Each row was made from one small tree. Brackets hold a mark, then the marks that hang from it, in alphabetical order. Every link used is in the known rows. Write each row's tree.
Known rows:
{fogi vadipog zini}: [-3.41  0.28 -0.33 -1.72 -2.94  4.85  4.16  3.94 -5.19 -7.25  0.24 -1.54
 -0.25 -4.25 -7.47  1.24 -5.06 -2.88 -4.40]
{vadipog {fogi zini}}: [-2.61  0.90  0.53 -1.56 -3.21  5.55  3.71  3.62 -6.19 -4.99  1.71 -2.07
  0.59 -4.75 -5.44  1.82 -3.84 -2.90 -5.05]
{feler feval {pevab pazal}}: [-0.15 -1.04  1.19 -0.38 -2.45  5.33  0.08  0.32 -3.66  2.24 -0.82  3.83
 -1.44 -3.67 -0.23  3.23  1.61 -3.80  4.08]
{pazal {fogi vadipog zini}}: [-0.41  0.12 -0.18 -1.41 -3.04  3.94  3.88  3.08 -6.24 -8.19  1.77 -1.99
  0.24 -5.06 -4.10  1.99 -3.92  0.91 -5.30]
{pazal feval {fogi vadipog {zini zupi}}}: [-0.96  0.21  0.05 -0.57 -4.31  3.08  3.62  3.69 -6.30 -6.10  3.64 -0.65
 -0.67 -5.51 -4.85  3.62 -3.11 -2.01 -2.58]
{feler feval {miri pazal}}: [-1.74 -0.57  0.35  0.82 -3.32  6.39  0.70 -0.96 -3.87 -0.09 -2.25  3.80
 -3.11 -1.37 -2.28 -2.09  2.90 -3.40  1.56]
{miri pazal}: [-1.63 -0.11  1.37 -1.35 -2.97  5.47  2.12 -0.57 -6.14 -4.53 -1.75  1.53
 -2.10 -3.19 -1.13 -2.57 -2.12 -2.15 -1.63]
{gemefos zini}: [-4.66  0.12  2.01 -1.34 -4.30  6.73  4.49 -0.02 -6.40 -7.03  0.83 -0.68
  1.53 -4.17 -5.64 -0.28 -4.74 -2.11 -4.57]
{feler miri {pevab pazal}}: [-1.43 -0.37  1.38 -0.85 -2.39  5.08 -0.69 -0.01 -3.58 -0.20 -2.13  3.53
 -2.12 -2.27 -2.45 -0.41  1.30 -2.94  3.19]
{pazal feval {fogi zini}}: [ 1.31  0.34 -0.22 -0.15 -4.00  2.81  2.43  1.30 -6.31 -6.13  2.74  0.54
 -1.21 -4.96 -1.86  3.64 -1.54 -1.50 -1.96]
{pevab {pazal feval {fogi vadipog {zini zupi}}}}: [-0.88 -0.25  0.78 -1.42 -2.97  2.76  2.16  1.63 -4.52 -4.02  1.78  0.44
 -0.20 -5.56 -3.40  3.32 -2.96 -3.24  0.69]
{pevab {pazal fogi}}: [ 0.41 -0.37  1.49 -1.65 -2.31  3.81  1.87 -0.64 -4.67 -5.13  0.07  0.72
  0.61 -4.71 -0.36  0.93 -2.73 -0.67 -1.51]
{miri {feler feval {pevab pazal}}}: [ 0.21 -0.88  0.91  0.32 -2.53  5.45  0.07  0.51 -4.94  2.35 -0.95  3.32
 -4.35 -2.35 -0.46  0.96  1.96 -3.63  3.37]
{pazal feval {fogi vadipog zini}}: [ 0.50  0.14 -0.67 -0.56 -3.86  2.47  2.94  2.87 -6.09 -5.90  2.39 -0.35
 -1.50 -5.41 -3.72  2.94 -2.51 -1.91 -2.47]
{vadipog {fogi {zini zupi}}}: [-4.12  1.02  1.24 -1.56 -3.66  6.19  4.29  4.38 -6.43 -5.16  3.00 -2.39
  1.43 -4.87 -6.65  2.42 -4.34 -3.01 -5.10]
{miri {feler feval pevab}}: [ 0.08 -0.61  0.79  0.61 -3.04  6.07  0.68  0.96 -5.69  1.34 -0.63  3.12
 -4.42 -1.98 -0.87  0.40  1.79 -3.01  1.46]
{pevab {pazal feval {fogi {zini zupi}}}}: [-0.30 -0.12  1.03 -1.17 -3.07  3.00  1.76  0.53 -4.72 -4.22  2.01  1.04
  0.04 -5.27 -2.14  3.81 -2.18 -2.99  1.00]
{pevab pazal}: [-1.35 -0.24  1.78 -1.76 -2.34  4.59  1.91 -0.75 -3.97 -4.27 -1.16  1.57
  0.34 -3.90 -1.70  0.00 -3.20 -3.14 -1.02]
{miri {feler feval {pevab {pazal {fogi vadipog}}}}}: [ 0.66 -0.99  0.61  0.21 -2.43  4.86  0.31  1.36 -5.15  2.05 -0.52  2.50
 -4.34 -2.95 -0.74  1.09  1.66 -2.65  2.87]
{feler feval miri {pevab {pazal fogi}}}: [ 0.39 -1.05  0.54  0.50 -2.60  4.95 -1.20 -0.02 -3.07  2.96 -1.09  4.26
 -2.38 -2.61 -0.79  2.08  4.51 -2.37  5.42]

Write each row's tree:
[ 1.67 -0.52 -0.27  0.21 -3.02  3.28 -0.55  1.08 -7.51  0.68  0.26  2.29
 -7.23 -3.50  0.41  1.08  2.51 -2.44  5.02]	{miri {feler pevab} {pazal feval {fogi zini}}}
[ 1.50 -0.46  0.28  0.29 -3.27  3.63  0.55 -0.32 -7.43 -1.09 -0.34  2.14
 -6.43 -3.10  0.87 -1.79  1.13 -2.15  1.81]	{miri feler {pazal feval fogi}}
[ 1.81 -1.16  0.27  0.54 -2.66  4.90 -0.39  0.44 -6.97  2.30 -0.69  2.71
 -6.37 -2.80  1.81  0.04  3.64 -1.00  4.23]	{miri {feler feval pevab} {pazal fogi}}
[-0.40 -0.37 -0.09 -0.02 -3.46  3.62  1.44  2.08 -7.44 -1.62  0.99  0.70
 -6.01 -3.71 -2.38 -0.12  0.01 -2.81  2.03]	{miri feler {pazal feval {fogi vadipog {zini zupi}}}}
[-5.56  0.47  0.74 -1.73 -3.61  5.73  5.01  5.06 -5.56 -7.49  2.11 -2.01
  0.95 -4.42 -9.10  2.23 -5.85 -3.14 -4.65]	{fogi vadipog {zini zupi}}
[ 1.43 -0.80  0.12 -0.05 -2.90  3.21 -0.28  1.49 -7.39  1.50 -0.62  2.26
 -7.51 -3.60  0.33 -1.07  1.85 -2.43  4.02]	{miri {feler pevab} {pazal feval {fogi vadipog}}}
[ 0.30 -0.63  0.72  0.14 -3.05  4.29 -0.67  0.17 -6.84  2.25 -1.61  3.78
 -7.56 -2.46  0.31 -1.53  2.10 -4.56  4.96]	{miri {feler pevab} {pazal feval}}
[-0.39 -0.80  0.54  0.49 -2.85  5.87  0.85 -0.46 -6.14  0.80 -1.78  2.88
 -5.84 -1.86 -0.15 -2.22  1.74 -3.40  2.11]	{miri {feler feval} pazal}
[ 0.00 -0.37  0.60 -0.06 -3.19  4.31 -0.99  0.25 -5.38  0.12 -1.41  3.72
 -4.49 -2.56 -0.88 -0.95  2.97 -1.92  3.77]	{feler {miri {pazal feval fogi}} pevab}
[-1.86 -0.03  0.75 -0.07 -3.56  5.09  0.72 -0.96 -4.78 -2.62 -2.12  3.26
 -3.49 -1.80 -2.81 -3.43  0.67 -3.63  0.45]	{feler {miri {pazal feval}}}
[-1.02 -0.92  0.46  0.70 -2.98  6.15 -1.05  0.05 -4.04  3.35 -2.37  4.82
 -4.29 -1.58 -1.32 -0.32  4.93 -3.41  5.27]	{feler feval {miri pazal} pevab}
[ 0.21 -0.41  0.94 -0.34 -2.81  3.72 -1.19  0.02 -3.92  0.32 -1.00  3.73
 -2.75 -3.00 -1.33  0.79  2.29 -2.61  4.25]	{feler miri {pevab {pazal feval fogi}}}
[-1.01 -0.39  1.12 -0.37 -2.75  4.33 -1.13 -0.10 -3.44  0.92 -1.83  4.38
 -2.93 -2.48 -2.25  0.11  1.94 -4.28  4.61]	{feler miri {pevab {pazal feval}}}
[-0.22 -1.09  0.02  0.59 -2.93  5.41 -0.77  0.94 -4.45  2.87 -1.69  3.81
 -4.28 -2.37 -1.25  0.00  4.79 -1.86  4.72]	{feler feval {miri {pazal {fogi vadipog}}} pevab}
[ 1.11 -0.70 -0.52 -0.04 -2.88  3.00 -0.17  2.20 -7.34  0.83  0.02  1.65
 -7.43 -3.81 -0.85  0.64  1.78 -2.67  4.70]	{miri {feler pevab} {pazal feval {fogi vadipog zini}}}
[ 0.33 -0.47  0.36 -0.41 -2.54  3.85  0.41  1.93 -5.77 -0.22  0.04  1.65
 -4.60 -3.43 -1.91  1.37  0.02 -3.01  2.49]	{miri {feler {pevab {pazal feval {fogi vadipog zini}}}}}
[ 0.58 -0.53  0.82 -0.44 -2.58  4.02  0.32  1.40 -5.77  0.26 -0.50  2.14
 -4.61 -3.24 -1.09  0.22  0.12 -2.80  2.09]	{miri {feler {pevab {pazal feval {fogi vadipog}}}}}
[-0.72 -0.39  1.27 -1.34 -2.82  3.59  0.83  2.40 -5.12 -1.37  1.27  1.56
 -1.14 -5.10 -2.41  3.97 -1.20 -2.82  2.69]	{feler {pevab {pazal feval {fogi vadipog {zini zupi}}}}}
[ 0.98 -0.08  0.24 -0.48 -3.92  2.75  2.87  1.92 -6.08 -5.03  1.47  0.49
 -1.62 -5.06 -2.08  0.59 -2.51 -1.47 -3.35]	{pazal feval {fogi vadipog}}
